Each row was made from one small tree. The marks that hang from a mark follow it in brackets, in the order of their numbers. Every link used is in the known rows. Write each row's tree.
Known rows
q140(q37): 0.06  -1.17  -1.79  1.27  2.49  1.22  -0.41  -0.14  3.08  -0.60  -0.77  2.63  -1.36  0.62  -0.31  0.43  -4.04  -0.14  0.74  -1.47  -1.27  -1.78  3.71  0.64
q599(q141 q907(q140 q224)): 0.61  1.66  -0.64  -0.28  1.42  3.74  -0.36  -2.73  2.82  0.02  -0.82  -0.08  -0.14  0.27  0.80  1.29  -4.13  1.78  -0.31  0.13  2.68  1.09  3.95  0.25
q224(q907(q140 q566 q599)): 2.68  2.49  -0.10  -2.17  0.57  0.73  -0.96  -1.49  1.88  2.70  0.02  -1.11  -0.76  0.79  -3.75  -0.07  -2.38  1.25  -0.11  0.76  -2.07  1.37  0.70  -2.58
q599(q141): 0.39  -0.63  -1.95  0.97  1.03  1.33  0.33  -1.30  3.78  -0.13  -0.90  2.17  0.33  1.41  -0.07  0.45  -3.50  -0.05  -0.45  -1.76  1.69  0.25  5.24  -0.46
q37(q140(q907(q224 q599))): 0.22  0.43  -0.79  -0.12  3.06  1.69  2.27  -1.81  3.92  -0.16  -2.09  0.38  -0.30  1.73  -1.44  0.94  -3.80  2.57  1.51  -0.44  0.14  -0.22  2.20  -1.64
q599(q141 q907): -0.17  0.35  -0.93  1.17  1.29  2.81  0.04  -1.52  3.57  -0.70  0.04  2.37  -0.32  0.88  0.13  -0.07  -4.01  0.75  -0.45  -0.77  1.68  1.10  4.72  1.03
q141(q599(q350 q907)): -0.84  -1.65  -0.49  1.16  1.05  3.19  -0.21  -1.14  1.81  1.19  1.90  2.73  -0.64  2.17  -1.03  0.51  -4.94  -0.68  -0.64  -3.21  1.24  -0.24  1.36  1.57
q141(q599): 0.09  -1.76  -1.61  0.42  1.19  1.22  1.13  -0.33  2.35  1.54  0.55  2.71  0.42  2.55  -1.65  0.77  -5.10  -1.02  -0.19  -2.67  1.03  -1.35  3.55  -0.40
q37(q140): 0.01  -0.38  -1.71  1.15  2.30  0.31  0.75  -1.54  3.43  -0.49  -0.25  3.96  0.41  1.20  -0.51  0.47  -3.55  0.33  0.21  -2.26  0.53  -0.53  3.57  -0.29
q907(q140(q37) q599(q141 q350)): -0.19  -0.02  -2.60  1.21  0.96  1.64  -2.27  -1.60  1.89  0.60  -1.38  0.85  -1.16  1.85  -1.41  0.67  -0.51  -0.18  -0.37  -0.76  0.39  1.04  2.64  -0.34
q140(q37 q907): -0.30  -0.67  -1.50  2.32  2.88  2.44  0.31  -0.47  2.62  -0.47  -2.15  0.85  -2.07  0.80  -0.66  0.03  -3.67  0.73  0.61  -0.58  -1.37  -1.77  3.84  1.19
q224(q907(q140(q37) q566 q599)): 2.19  2.08  -0.65  -1.11  1.88  0.77  -2.09  -0.79  1.74  1.17  -0.89  -0.42  -1.74  0.67  -3.22  -0.21  -2.09  1.10  0.24  1.59  -3.07  0.77  0.67  -1.62
q224(q907(q599(q141))): 0.77  -0.30  -0.69  -0.63  1.07  0.62  0.20  -1.46  4.38  1.25  -0.45  0.81  0.82  1.54  -2.67  -0.13  -2.42  0.45  0.08  0.07  0.59  2.24  3.79  -2.53
q350(q599): 0.94  -0.51  -1.97  0.01  0.09  1.00  0.54  -1.25  2.75  0.81  -0.64  0.06  -0.41  0.38  -1.55  -0.51  -3.88  0.18  -0.13  -3.17  0.68  -0.82  4.08  -0.88
q224(q907(q599)): 1.01  -0.44  -0.25  -1.25  1.01  0.39  0.64  -0.92  4.14  1.66  0.51  0.70  0.11  0.84  -3.17  -0.11  -3.29  0.39  1.09  -0.29  -1.24  0.98  2.24  -2.27
q907(q140(q37) q224 q566 q599): 2.34  1.73  -0.98  -1.42  2.80  1.43  -1.11  -0.63  1.70  0.31  -1.46  -0.81  -2.44  1.27  -1.44  1.15  -3.66  1.81  0.97  0.39  -2.63  -0.83  0.59  -1.55
q599(q350 q907(q140 q224)): 0.65  0.13  0.00  -0.28  1.14  4.18  -0.76  -2.52  2.30  0.77  0.64  -0.61  -1.37  -0.44  0.81  1.56  -3.78  0.92  -0.10  -1.87  0.95  0.30  0.98  0.65
q907(q140 q224 q566 q599(q141)): 2.81  2.30  -1.00  -1.84  1.17  1.60  -0.46  -1.73  2.18  0.92  -1.59  -1.39  -0.72  1.84  -1.38  1.41  -2.93  1.95  -0.12  0.30  0.45  1.01  2.27  -2.65
q37(q140(q907(q566 q599))): 1.24  2.00  -0.76  0.27  2.52  0.87  1.19  -1.36  2.27  -0.07  -1.64  0.98  -1.32  2.58  -2.43  -0.42  -2.72  2.69  0.28  -0.39  -1.74  0.07  1.51  -0.92
q141(q599(q350 q907(q140 q566))): 1.03  1.08  -0.40  0.35  0.63  3.55  -1.56  -1.69  -0.37  2.00  1.35  1.03  -1.23  2.15  -1.38  0.62  -3.75  0.27  -1.77  -2.20  0.49  0.08  0.00  1.25
q599(q141 q350 q907): -0.26  -0.84  -0.87  1.81  0.92  3.23  -0.82  -2.12  3.06  -0.39  0.47  2.19  -0.73  0.85  0.55  0.53  -2.95  0.44  -1.09  -2.47  1.77  1.35  3.35  1.39
q140(q37 q907(q599)): -0.24  -0.30  -1.38  1.00  2.50  1.81  0.54  -0.19  2.67  0.04  -2.03  0.43  -2.31  1.73  -2.38  -0.15  -3.19  1.08  1.45  0.27  -2.36  -1.01  2.79  0.16

Which tree is each row?
-0.64  0.52  -1.78  2.34  1.39  3.66  -2.89  -2.38  1.37  -0.67  -1.03  1.58  -1.60  0.53  0.65  0.46  -1.87  0.33  -1.23  -0.60  1.43  1.02  3.02  2.21 -> q599(q141 q350 q907(q140(q37)))
2.70  1.58  -0.55  -1.39  1.54  2.05  -0.23  -1.55  1.81  0.90  -0.63  -1.16  -1.11  0.21  -0.19  1.68  -4.25  1.54  -0.01  -1.13  -0.57  -0.92  1.89  -1.34 -> q907(q140 q224 q566)
2.48  0.89  0.26  -1.65  1.44  0.50  0.01  -0.59  3.32  1.54  0.40  0.11  -0.85  0.97  -3.24  -0.26  -3.47  1.19  0.53  0.00  -2.72  1.09  0.90  -2.39 -> q224(q907(q566 q599))
0.88  -0.14  -0.36  -0.90  2.07  2.50  2.21  -0.89  3.65  0.75  -1.38  -1.53  -1.40  1.47  -1.77  0.94  -4.18  2.06  1.75  -0.43  -0.69  -0.61  2.30  -1.65 -> q140(q907(q224 q599))
1.59  0.05  -0.53  0.97  3.97  3.25  0.22  -0.26  2.44  -1.43  -2.63  -1.01  -2.98  0.65  0.29  1.15  -4.78  2.35  0.53  -0.21  -2.32  -2.24  2.11  0.11 -> q140(q37 q907(q224 q566))
1.14  0.49  -1.51  -1.10  2.48  1.62  -0.52  -0.96  2.75  0.68  -1.44  -0.36  -1.61  1.09  -1.49  1.32  -3.25  0.78  1.55  0.23  -1.10  -0.67  1.82  -1.31 -> q907(q140(q37) q224 q599)
0.09  -0.16  -1.01  0.98  3.28  2.42  1.80  -2.20  3.74  -0.87  -2.01  0.87  -0.23  1.10  0.31  1.13  -4.13  2.18  0.62  -1.38  0.93  -0.96  3.23  -0.49 -> q37(q140(q907(q224)))
0.69  1.06  -1.14  -0.73  1.78  0.83  -1.52  -1.31  2.36  1.79  -0.71  0.22  -0.75  0.54  -3.11  0.08  -2.13  0.07  0.88  1.31  -1.68  0.68  1.90  -1.43 -> q224(q907(q140(q37) q599))
-0.02  -0.69  -0.65  0.59  2.64  2.44  1.57  -2.23  3.28  -0.04  -1.47  0.07  -0.90  1.73  -0.95  1.39  -2.53  1.90  0.83  -2.00  0.06  0.04  0.89  -1.41 -> q37(q140(q907(q224 q599(q350))))
2.61  0.41  -0.34  -2.06  2.19  1.16  1.09  -0.38  3.39  0.36  -0.24  -0.28  -1.55  1.32  -1.40  1.10  -4.62  1.81  1.09  -1.07  -1.98  -0.65  0.87  -2.40 -> q907(q224 q566 q599)
1.40  1.64  -0.93  0.32  1.23  1.70  0.78  -0.93  2.38  0.46  -2.04  -0.48  -1.35  2.76  -2.28  -0.21  -2.64  2.14  -0.42  0.25  -0.49  0.84  3.22  -1.29 -> q140(q907(q566 q599(q141)))
0.23  1.82  -1.94  0.48  0.92  2.77  -1.82  -1.91  0.94  -0.07  -1.32  -0.25  -1.96  -0.27  -0.75  -1.00  -3.40  1.03  -0.22  -0.80  0.29  -0.16  3.19  1.54 -> q350(q599(q907(q140(q37))))
1.28  2.11  -0.61  0.68  0.34  3.37  -2.19  -2.59  0.89  0.56  -0.02  0.23  -1.44  0.84  0.11  0.43  -2.08  1.22  -2.19  -1.28  1.13  1.61  1.87  1.16 -> q599(q141 q350 q907(q140 q566))
0.45  -1.18  -0.66  0.30  0.53  1.34  -0.55  -1.92  3.88  1.47  0.11  0.56  0.41  1.40  -2.39  0.23  -1.52  -0.03  -0.48  -1.27  0.63  2.61  2.32  -2.13 -> q224(q907(q599(q141 q350)))
1.88  2.28  -0.34  -0.25  3.35  3.70  -1.71  -1.25  1.43  -1.00  -1.01  -0.07  -2.70  -0.23  0.80  0.95  -4.83  2.22  0.22  0.64  -1.55  -0.85  0.99  1.16 -> q599(q907(q140(q37) q224 q566))
0.80  1.42  -1.22  -0.16  1.89  3.47  -1.30  -2.03  1.67  -0.69  -1.59  -1.37  -2.19  -0.63  0.29  0.12  -4.57  1.63  0.20  -0.54  0.69  -0.36  2.50  0.45 -> q350(q599(q907(q140(q37) q224)))
-0.94  -0.50  -1.48  1.82  1.73  3.51  -2.26  -1.43  0.01  0.89  0.53  2.22  -1.51  1.74  -1.05  0.59  -3.75  -0.86  -0.94  -1.62  0.66  -0.66  1.00  2.37 -> q141(q599(q350 q907(q140(q37))))
2.01  2.19  -1.56  -0.62  1.70  0.59  -1.60  -0.60  0.98  0.87  -1.10  0.63  -2.41  1.47  -2.42  0.16  -2.33  0.96  0.48  0.52  -2.91  -0.50  0.93  -0.73 -> q907(q140(q37) q566 q599)
0.97  0.42  -1.27  1.87  2.89  2.38  -0.29  -0.23  1.78  -0.82  -2.14  0.46  -2.80  1.19  -0.76  0.00  -3.79  1.57  0.14  -0.46  -2.59  -1.85  2.60  0.95 -> q140(q37 q907(q566))
2.09  0.49  -0.10  -0.16  2.58  3.11  1.39  -0.99  2.59  -0.03  -1.64  -1.59  -1.93  0.85  -0.20  1.23  -4.91  2.50  0.29  -1.10  -1.10  -1.50  2.21  -0.76 -> q140(q907(q224 q566))
1.97  -0.44  -0.64  -0.49  1.55  1.89  0.03  -1.23  3.18  0.08  -0.71  -0.41  -1.21  1.96  -0.45  1.58  -2.85  1.40  -0.40  -2.11  0.10  1.02  0.99  -2.30 -> q907(q224 q566 q599(q141 q350))
-0.29  -2.16  -0.06  0.57  2.04  4.01  0.59  -1.25  2.35  0.67  1.46  1.36  -0.62  1.60  0.24  1.68  -6.00  0.10  -0.22  -3.09  1.55  -0.41  0.79  0.71 -> q141(q599(q350 q907(q224)))
1.14  1.56  -1.10  -1.13  0.31  0.89  -0.87  -2.30  2.88  2.32  -0.84  -0.40  0.98  1.18  -3.04  0.01  -1.60  0.52  -0.23  1.13  1.23  2.70  3.45  -2.52 -> q224(q907(q140 q599(q141)))
0.74  -1.67  -1.11  -0.19  1.45  1.99  0.55  -1.59  3.97  0.42  -0.52  0.08  -0.27  1.80  -0.42  1.56  -2.74  0.77  0.26  -2.33  1.37  1.09  2.24  -2.05 -> q907(q224 q599(q141 q350))
0.77  0.89  -2.11  -0.35  2.35  1.75  -0.91  -1.51  2.77  0.01  -2.44  0.01  -0.81  1.62  -0.78  1.38  -2.84  1.04  0.67  0.76  0.75  0.54  3.37  -1.59 -> q907(q140(q37) q224 q599(q141))
1.45  2.01  -0.93  0.35  0.51  2.63  -0.69  -2.03  1.95  -0.80  -1.07  0.04  -1.29  0.88  -0.34  -1.14  -4.19  2.18  -1.49  -1.61  1.37  1.46  3.67  0.20 -> q350(q599(q141 q907(q566)))
0.73  0.50  -1.03  -0.37  -0.39  1.41  -1.47  -2.67  2.48  2.54  -0.12  -0.77  0.60  1.23  -2.71  0.49  -0.34  -0.11  -0.84  -0.38  1.25  2.81  2.23  -2.24 -> q224(q907(q140 q599(q141 q350)))
0.68  0.35  -1.27  0.43  2.10  1.71  -1.81  -1.61  2.23  0.98  -0.72  0.61  -0.59  -0.36  -1.45  0.21  -2.58  -0.18  0.05  0.60  -0.94  -0.10  2.95  -0.39 -> q224(q907(q140(q37)))
1.08  1.80  -1.12  -0.70  0.30  3.71  -0.50  -3.23  2.31  -0.03  -1.72  -2.05  -0.42  -0.10  0.34  0.14  -4.03  1.85  -0.74  -0.88  3.80  1.50  4.17  -0.61 -> q350(q599(q141 q907(q140 q224)))
1.68  0.65  -0.33  -0.16  3.75  2.46  0.58  -0.06  2.65  -0.77  -2.56  -1.32  -3.14  1.69  -1.32  0.80  -4.27  2.76  1.35  0.42  -3.10  -1.22  1.03  -1.06 -> q140(q37 q907(q224 q566 q599))
-0.04  1.29  -1.13  0.96  1.98  2.92  -1.75  -1.42  1.61  -0.21  -0.45  1.75  -1.92  0.01  -0.36  -0.04  -3.58  0.76  0.31  0.31  -0.65  -0.50  2.74  2.19 -> q599(q907(q140(q37)))
0.16  -1.27  -1.70  0.60  0.25  1.27  -0.18  -1.28  3.24  0.96  -0.13  1.37  -0.31  2.25  -1.48  0.49  -1.66  -0.16  -0.25  -2.39  0.95  1.32  2.96  -1.38 -> q907(q599(q141 q350))
-0.55  -0.16  -1.25  1.46  1.74  1.52  0.97  -2.05  2.87  0.65  -1.10  1.20  -0.69  2.21  -2.02  0.32  -1.48  1.28  0.48  -2.07  -0.33  0.42  1.29  -0.64 -> q37(q140(q907(q599(q350))))
1.26  2.36  -0.38  -0.58  0.86  2.85  -0.80  -1.29  0.01  1.81  0.85  1.34  -0.84  2.05  -1.84  0.26  -5.05  0.70  -1.07  -0.65  0.23  -0.32  1.19  0.90 -> q141(q599(q907(q140 q566)))
